Each row was made from one path, in order. Every step used is in the known rows, and no mark comes twice. Write each row's path.
Known rows:
kepe/kilu: [ 14 -27 -19  20   1 -13  -1 -12 -11 -15   7 -31  13 -12 -34  -5  12  -3
  18 -20  26  14 -16  11  19  11 -20  -9 -13   5  -4 -13 -26  -8  -1 -13
 -11 -24 -21 -12   3   6   7  10  -5   6]
kogezuz/seve/lefu: [-10 -23  -7  -2   5 -15  51   6 -13 -10   7  -3  12 -15  -3   8  16  -3
  26  -3   8   9  -6  12   8 -10   2  24   1 -19   0   3  -6   0   6 -16
   2 -24 -13  -3  12  -4  -4  -8   6  -8]
seve/lefu: [-11 -26 -23   8   1 -27  29  16  -1  -1  -4 -14  19  -7  -9  18  17  -2
  29 -17  12   8  -7   1   9 -15   2  17  15 -11  -3  -9 -17 -12  -3 -19
   6 -17 -15 -10  13   8  -9  -5   6  -5]
girima/seve/lefu/kepe/kilu: [-24 -25  -9  17  -3 -16   6  -9 -13   6   2 -21   7   3 -15  -7  22   8
  24 -22  -4   1  -4   6  10  -7 -16 -13   4   9  -2 -10 -12 -25  15 -22
 -14 -35 -24 -14  25  16  13   1  -6  13]
ririk/seve/zuva: [ -2   9 -13   1  -4 -11  22 -24  -9 -17   4 -11   8 -23   1  16 -12  -9
  -2 -12   3 -20  -3  10  -5   1  -8  19  -7  -9   0  39  17  -9  11  -4
 -18 -11   1  -8   6  -3   3   7   6 -10]
kilu/kepe: [ -5 -10  -1  24 -11 -22  28   3  -9   0 -12 -22  18 -12 -18   7  -3   2
  -1 -19 -23 -12  21  11  -1  -5 -15   8   2  -6  11  -5  -3 -20   6  -5
   2   3  19  10   5   5   1   6   5   8]
sunin/seve/lefu: [ -3 -23 -14  -3   2 -10  51  11 -16  -7   4 -11  15   2  -6  18  13   3
  31 -14   3  14  -7   9   9   8   1  19  22 -14   4  12 -16   0   3 -11
   8 -24  -9 -12  16  -2  -6  -4  17  -8]
girima/seve/kogezuz: [ -8 -26 -17 -11 -10 -26  17 -16 -15   9  17   0  -7 -11  17   2  11  23
  12 -14   7  -4   0  -3  18 -42  -1  11 -20  -2  -1  -9  -4  -5  -6  -4
 -23  12  -3   7   6  -9   5  -4   2   3]
detu/seve/girima: [  9 -19  -5   4   6  -7  61 -14 -24   3  -6 -15  18   5 -33  29   4  18
   5  -1  -5  10  -7  11 -22 -23 -13  21 -23  -5   3  -3 -15 -20   8  19
   6  -5  13 -17  10 -15  -4  19  -2 -51]
kogezuz/kipok/mipet/seve/pibal: [ 14 -14  25   6   9  26  -7   3 -17  -1  20  17   6  -6  -2   3  -3   0
  -3   3   2  19   1 -11  -7 -10 -28  12  -8   0  -6  15  25 -13  -2   8
  -5  -9  12 -28 -42   0 -16   3  -2 -31]
kipok/mipet/seve: [ 16 -18   1   2   6 -10 -12   9 -33   3  18  -6   0  -6 -16   8  -7   2
  -4  21  -4  -7  -4  14   4   9 -20  11   0   2  10   9  13 -15  -7   5
   2 -17  15 -20 -34  -5 -11  -1   6   2]
detu/seve: [ 23 -34  -4  -3  -3 -13  52  -5 -25   2  16 -13  21  -5 -16  23  -3  13
   4  11   6  -3  -9  15 -23  -4 -13  14  -4  -7   4   2   6 -15   0  15
  -6 -12  11  -1   5 -12  -6   2   1  -3]
kipok/kogezuz/seve/mipet: [ -3   3   6   4  17 -30   9 -17 -31 -20   7   5 -19 -20   3   7  -5 -13
   5  -4  -6  -6  -2  11  25  -5  -6  10 -15  -4  -1  -3  12  -3 -15  -7
 -25  -2   8   1 -44  -7   0  -1  -5  15]
kogezuz/kipok: [ 29 -14  20  12  -4  14  18   4  -5 -17   4   0   8 -26 -20 -11   8 -13
   7 -10  26  21   3   1   7   1 -17  13 -12 -22   7 -11  11  -7  -1 -13
  -5  -5   2  -2 -19   3  -3 -10 -14   1]
kilu/kepe/lefu: [ -6 -10 -13  11  -4 -13  31  20  -7  -1 -15 -33  26   4 -12 -20   7   5
  21 -20 -10  -9  10   7   4   0  -1 -13 -20 -16   1 -13 -13 -30   7  -9
   0 -10   2  -1  19  17  10  -2  15  11]
pibal/seve/girima: [  2 -14  -8   8   4  -3  24  -8 -19 -14  -7 -10  -2  22 -42  22   4  15
  11   3  -2  19  -8  17   8 -32  -9  25  -8  -9   9 -17 -18 -10  11  13
  13  -2  10 -15  11 -17  -5  13   4 -35]
detu/seve/sunin: [  5 -41  -4  -4   0 -15  44 -21 -12  -2  11  -6  33  -1 -12  31  -9  -5
   8 -16  11 -10 -12   7 -21 -25  -8  12   1   9 -11  -8  -5 -43  -6 -16
 -10 -18   2   8   1   1  -9   8  -3  -3]
pibal/seve/sunin: [ -2 -36  -7   0   1 -14   6 -16  -9 -19  10  -2  12  14 -22  24  -8  -8
  15 -12  14  -1 -13  12  10 -34  -4  17  17   5  -4 -22  -9 -33  -2 -22
  -3 -15  -1  12   2   0 -10   2   2  10]
ririk/seve: [ 12 -37 -11  -3  -7 -14  11  -5 -16 -21  15  -9  15 -11   2   8  -3   3
  14  -5   2   1  -5  23   8  -2 -12  11   8 -12   9  17  16  -5   4  12
  -1 -13  16   1   3  -6   2  13   2   1]
kilu/kepe/lefu/seve: [ -5 -11  -6   4  -2   5  26   3 -21   6   1 -14  11  11 -13 -16   9   3
  15  -6 -17 -12   8  20   3  40 -11 -11  -1 -12   9  10   2 -17  18  13
   0 -18  12  -1  20  14  10   2   7  10]
kogezuz/kipok/mipet/seve/bobupe: [  3  -5  22   9  16  10 -20  13 -34   3  16  14  16  -3   8  -2  -5   0
  -2  22   1  -8   1  -6  -4   8 -32   9  16  16   8   6   0  -5  -9   4
  15 -18  -1 -28 -47 -17  -5   8   4  34]
girima/seve: [  1 -36  -5  -1 -14   1  37  -1 -18   3   8  -9  -4 -10  -5  -5   5  26
   2  -6   9   6  -5  -2  20 -17  -1  18  11  -6   8   8   1  -6   9   4
  -3  -9   4   2   4  -2  -9   4   1   8]
pibal/seve/lefu/kepe/kilu: [-17 -22 -10  16   1 -22 -10  -8 -14  -7   5 -20   6  17 -27   2  17  -1
  30 -12  -3   2  -6  19   7  -6 -20 -12   7   6   1 -21 -11 -24  12 -19
 -13 -35 -22 -13  27   9  13  -3  -4  16]
sunin/seve/mipet/kipok: [ 27   4  26  -2   9  -7  18   3 -27 -20  12   7  -1  -2   0   1   7  -7
  25   4   4   7   3  -7  13  16 -13   4  18  -7  14  14  17  -4 -12  -3
  -7   0   6  -3 -36   9  -5 -17   3  10]
kilu/kepe/lefu/seve/kogezuz/kipok/mipet: [  1  11  23   4  11 -11 -20  -2 -29  -2  10   2 -14  -4  13 -19   4   1
  17   2 -13 -10   9   8   2  26 -24 -11 -40 -11   0 -12  16 -15  -6 -13
 -22  -3  20  -6 -46  19  21 -15  -4  11]
sunin/seve: [ 22 -24  -7  -1  -4   6  55  -1 -24 -18   6 -13   7  -8 -23  11  -4   3
   9  -9   4  19  -1  18  12  24  -7  13   8 -11  14  22  -1   0   4   9
   5 -14  10  -4   0 -11  -3  10  13  -5]
lefu/kepe/kilu: [ -1 -23 -12  26  -3 -17   1 -13 -10  -8  -3 -27   9  -8 -38  -4   8  -8
  13 -24   2   4   1  15   8   4 -23 -20 -10  10   4 -13  -6 -36   7 -14
 -17 -26 -15  -9  10  14  14  12 -15  13]
kilu/kepe/lefu/seve/mipet: [-13   5   6   9  17 -16   8   0 -27  -5  -2  -8  -2  16  -1  -4   1  -1
  10  -3 -23 -19  -1  11  14  31  -7 -12   7  -3   8  14   4 -20  -2   8
 -13 -12  10  -9 -22  23   4   3   3  29]
kogezuz/kipok/mipet/seve: [ 26 -10  26   3   7   7 -19   9 -33  -1  21   3  -4 -11 -10  -6   0  -4
  -4  24   3  -1  -1  10   2  12 -28  12  -8  -8  11   4  24  -9  -6  -1
  -2 -18  14 -21 -43  -4  -7 -13   0   1]

Write each row's path:
[  6   4   7   2   4  -3  36 -24 -23  -7  -3   5  -3 -14 -21   2  16  -5
  20 -10  -5  16  10   6   8 -22 -15  19 -40 -13   0 -15  -2   0   8  -1
  -3   5  12  -5  -3 -20   8   1  -6 -54]
mipet/kipok/kogezuz/seve/girima
[-31 -25  -7   6 -11 -17  36  10  -7  15 -10  -3   4   1  -4   9  12   9
  15 -17 -21  -7  11   3   1 -29   0   6  22  -2   8   0  16 -40  17 -13
  -6 -18  -3  -2  24  13   2   0  -5   9]
girima/seve/lefu/kepe
[ 17  -7  12   3  -1  -5   3  -9  -4 -12  12   7   0 -26   2  -8  15 -10
  13 -16  23  13   6   0   7 -21 -18   8 -35 -18   0 -22   8  -3 -12 -19
 -20   9  -3   1 -16  -4  10 -17 -15  -2]
seve/kogezuz/kipok
[ 10 -28   1   5   0  21  16   1  -6   3  15   9  21  -4 -10  11   0   2
  -5  -7   3  19   2  -8  -5 -25 -19  16   3   3  -5  19  10 -14   2  17
  -1  -6   2 -22  -4  -9 -21  11   3 -34]
mipet/seve/pibal
[-13 -19 -10  16   2 -16  15 -11 -16  -5   0 -23  12   5 -25   1  18  -5
  29 -24  -6   7  -2  17   7  14 -21 -16   2   6   2  -3 -13 -23  13 -20
 -11 -38 -21 -17  24  12  16   4  -2   6]
sunin/seve/lefu/kepe/kilu
[ 20  -4  21  -6  -1   4 -10  -9 -14  -1  23  14   2 -19   4 -11  17 -10
   7  -1  17   5   8   4   1 -21 -24  10 -32 -17   4 -14  16   1  -9 -12
 -18   2  -3  -6 -10 -15   5 -24  -9  -6]
mipet/seve/kogezuz/kipok
[  7 -15 -19  -9  -2 -22  31 -18 -19 -10  15  -3   0  -9   4  14   4   5
  18 -16   3   6   2  15  12  -8  -7   7 -22  -8   4   3  -8   1 -10  -2
 -18   7   1   2   2 -17  11  -1   8  -7]
sunin/seve/kogezuz
[ -8 -28  -7   6   3  -7   6   3 -21 -12  11   5  30  -3  18   9  -5   6
  14  -1   1  -6  -3   3   1  -2 -20   9  28  14   7  16  -6  -2  -1  15
  16 -14  -1 -10 -11 -18   2  30   6  36]
ririk/seve/bobupe
[ 14  -2  13   8  10 -20 -18  -5 -21 -13  11   3 -16 -23   4  -1  -1  -3
  12   2   9   6   0   1   9   1 -22   4 -36  -9  -2 -18  13 -14 -18 -21
 -21   5  14  -7 -61  10   9 -10 -12   5]
seve/kogezuz/kipok/mipet
[-12 -44  -6  -2  -7  -4  32 -19  -6   1   5  -3  12  -4  -4  10  -2   6
   7 -30  14  -3 -10  -7  15 -36   2  15  12  10 -10  -4  -8 -36   2 -25
 -10 -15  -5  11   0  10 -11   9  -4   6]
girima/seve/sunin
[ 15  12   6  -3   1 -27 -14 -13 -28  -6  13   8 -12 -11   9   3   9 -17
  30 -15  -3   2  13  -5  21   8 -18   2   0  -4  -1 -16  14   3 -19 -12
 -23  11  13   1 -34  -6   3 -20   3   3]
sunin/seve/mipet/kipok/kogezuz
[ -4 -14 -27 -11   2 -18   7 -13 -15   4  16  -1   1   2   6  -7  18   3
  25 -12   5  -7  -2  14  11   2  -6 -10 -29  -7  -3  -4  -5 -12  -6   4
 -23   1  -6  -2  12   1  17  -4   1   3]
kepe/lefu/seve/kogezuz
[ 19  -5  11  -7  -4  -8  21 -16 -26 -10  21  10  -8 -31   0 -13   9 -17
  23  -2   7   5  14   9  15  -3 -16  11 -24 -16   1 -13  22   9  -1  -9
 -16   2  10  15 -11 -19   8 -21  -3 -10]
mipet/kipok/kogezuz/seve
[ 11   2  18   9  13  10   3  -3 -30   1  -2  -1   0   2 -31   7   6   5
  -1   9  -7  11  -2   7  -2  -8 -25  19 -28  -7   7  -1  -2 -15   4   5
   9 -10  15 -34 -28  -9  -5   7  -2 -47]
kogezuz/kipok/mipet/seve/girima
[ 19  -3  -8   2 -12 -25 -14  -8 -13   4  11   1   0 -22  -2  -2  15 -18
  31 -21  10   5  18  -7  16  -9 -19   2  -8  -7  -5 -32  10  -3 -15 -16
 -17  13   9   6 -14  -6   3 -18  -4  -5]
mipet/kipok/kogezuz
[  3  24  -3   5   6  -9   1 -12 -23   3   6  -9  -2 -19 -13  15 -14 -10
 -17  11  -2 -29  -2   5  -8   8 -14  19 -15   2   2  33  14 -18   2  -9
 -15 -15   1 -24 -24  -2  -7  -4  10  -9]
kipok/mipet/seve/zuva
[  7 -22  18   1   7   1 -13 -10 -20  -3  15   8  13  -6  -9   9  -7 -17
   2  -7   8  -8  -6   3   0 -11 -20  10  -4   7  -7  -7   8 -38 -10 -30
  -8 -24   3  -7 -37   7  -9  -5  -4  -2]
kogezuz/kipok/mipet/seve/sunin
[  4   4   8  -3  -3 -30 -23 -13 -25   6  15   9 -18 -12  18  -5  14  -6
  26 -14   1  -4  11 -16  26 -14 -14   2   3   0  -5 -23  18   0 -16 -14
 -27  13  10   2 -31   0   0 -21  -4  10]
girima/seve/mipet/kipok/kogezuz
[-16 -19  -5  17   4 -18  15 -13 -15  -7   2 -18   9  -5 -24  -6  18  -8
  25 -18  -3   2  -3  18   5   1 -19 -13 -10   3   0  -9  -7 -24  15 -23
 -15 -37 -25 -12  20  12  17   1  -9   7]
kogezuz/seve/lefu/kepe/kilu
[-22 -13  -2  10   1 -26   5  15 -17  14  -4  -2   6   4 -12  17   4  -5
  11   1 -30 -15  14  13 -11 -13 -14   3  15   2  11   2  21 -46   7 -12
  -2 -24   4 -17  -2  11   0  -4  -1   5]
kipok/mipet/seve/lefu/kepe
[  0 -20 -10   5   1  -8  28 -14 -17 -16  -7  -9  13   2 -21  18   3  11
  13 -14  -8  15  -5  16   3 -19 -11  18 -15 -11   5   8  -7 -11  12  16
   9  -6  16 -17   8 -10   1  26   0 -45]
ririk/seve/girima
[ -9 -19  -8   0  10 -24  -2  19 -22   9  12  -7  10   2   0  16  12   2
  20  10  -2  -7  -9   7   3  -3 -10  17  14  -4   1   2  -4 -11  -5 -12
   4 -28  -5 -27 -11   1 -12 -12  14  -4]
kipok/mipet/seve/lefu
[ 14  -3  12  -8   2  10   1 -10 -12  -4  18  11  -2  -8   7 -24  23  -8
  22  -8  18   8   3   6   7   7 -18  -5 -35 -23   0 -11  11  -1  -1 -11
 -23  -2  -5  -2  -3   2  16 -21 -11   1]
kepe/lefu/seve/kogezuz/kipok
[-23 -20 -16  16  -6 -29  31  15   0   6 -17  -9  15  -3 -18  19   9  -8
  18 -23 -19  -4  14   9  -4 -22  -4   3  13  -4   8  -6  12 -47   7 -17
  -4 -17  -4  -4  16  14   2   4  -7   6]
seve/lefu/kepe
[  3  -5  -2  10  12  -5  10  -3 -30   4  -5  -8   2   5 -33  18   2  10
  -1   7 -12   6  -4  10  -1 -13 -20  19 -21   0   7   3  -9 -21   2  12
  10 -10  15 -34 -22 -10  -7  17   4 -46]
kipok/mipet/seve/girima
[ -7 -31 -16  -3   4   2  23 -14  -7  -4   5  -5  22   8 -16   1   4 -15
  20 -26  11  -5 -10   9   8   9  -4  -6   2   3 -10   0  -9 -41   3 -18
  -9 -26  -7   2   7  21   0  10  -2   5]
kepe/lefu/seve/sunin
[ 11  10   8  -3   2 -34 -40 -12 -26  -7  17   9 -19   1   8   3   9 -15
  31  -2   2  -3   9  -3  22 -13 -18   4   5  -2  -2 -35  16   2 -19 -13
 -22  13  12   3 -30  -7   0 -28   0  12]
pibal/seve/mipet/kipok/kogezuz
[-13  -5   3  11   1 -23  -8 -19 -18   1  10  -9   3  -7 -10 -14  28 -16
  40 -20  -5  -1   9   9   8   0 -27 -18 -14   3  -5 -23   2 -17  10 -30
 -24 -27 -21  -7  16   7  22 -17  -9   3]
mipet/kipok/kogezuz/seve/lefu/kepe/kilu
[ -2  -3  -7   5   5  -7  43 -26 -23  -9  -7  -3  -4 -16 -28   9   9  -2
  10 -15  -8  17   4  14  10 -23 -10  22 -43 -10  -2 -14 -11  -3   8   1
  -3   2  12  -8  -2 -24   7  13  -5 -51]
kipok/kogezuz/seve/girima
[  4 -28  -4   8   0  24  28 -12  -6  -2  13  13  11  -3 -13  13   1   0
   1 -17   1  25   1  -4   1   8 -17  10  11   2  -5  26  13 -11   9  24
  -4  -5  10 -12  -9   5 -13  21  -8 -29]
lefu/seve/pibal
[-11 -26 -13  -2   3 -21  11  14 -12  -8   9  -8   6  20  -7  19  15   7
  32   6   9   8 -13  13  10 -24   0  24  28 -14   2 -18 -12  -1   4 -10
   8 -20 -10  -6  21  -5 -11 -16  14   5]
pibal/seve/lefu
[  4   7  23  -2   0   6   1 -11 -14   2  13   9   0  -6  10 -25  22  -6
  18 -12  -1  -4  16   8   0   9 -22  -7 -36 -20   2 -14  11  -4   4 -10
 -22   2   6   3   0   4  21 -23  -6   4]
kilu/kepe/lefu/seve/kogezuz/kipok
[ -3  22  10   0   3 -29 -29  -9 -27   9   9   4  -7   2  16 -14  17 -16
  34 -16 -21 -17  21  -5  14  16 -20 -15  -6  -4  -3 -23  16  -7 -10 -10
 -26   8  15   2 -21   8  11 -25   4  15]
kilu/kepe/lefu/seve/mipet/kipok/kogezuz
[ 17  -7  20  -5  -1  -2 -12 -11 -14 -18  22  13 -10  -5   1  -7  14  -3
  18   3  19  12   1   9   9 -28 -18  13 -25 -21   5 -30  11   6  -6 -12
 -18   7   0   6  -9 -14  10 -26  -7   6]
pibal/seve/kogezuz/kipok
[  9  -6   5   5  15 -15  29  -2 -31 -25   2  -7  -7   0  -8  18 -10  -1
   6  -5  -6   7  -9   9  20  19  -3   9  14  -1  11  22   0  -8 -12   4
  -7 -10   7 -10 -37   3  -7   9   7  16]
sunin/seve/mipet
[-23 -18  -1   9  -1 -19  48   6  -9  -2  -9   1   8 -11 -14  11   8  -9
  16 -11 -21  -4  15  18  -5 -19  -4   7   3 -10  10   2  20 -37  16 -14
  -5 -22  -2   1  17   6   8  -1  -8   3]
kogezuz/seve/lefu/kepe
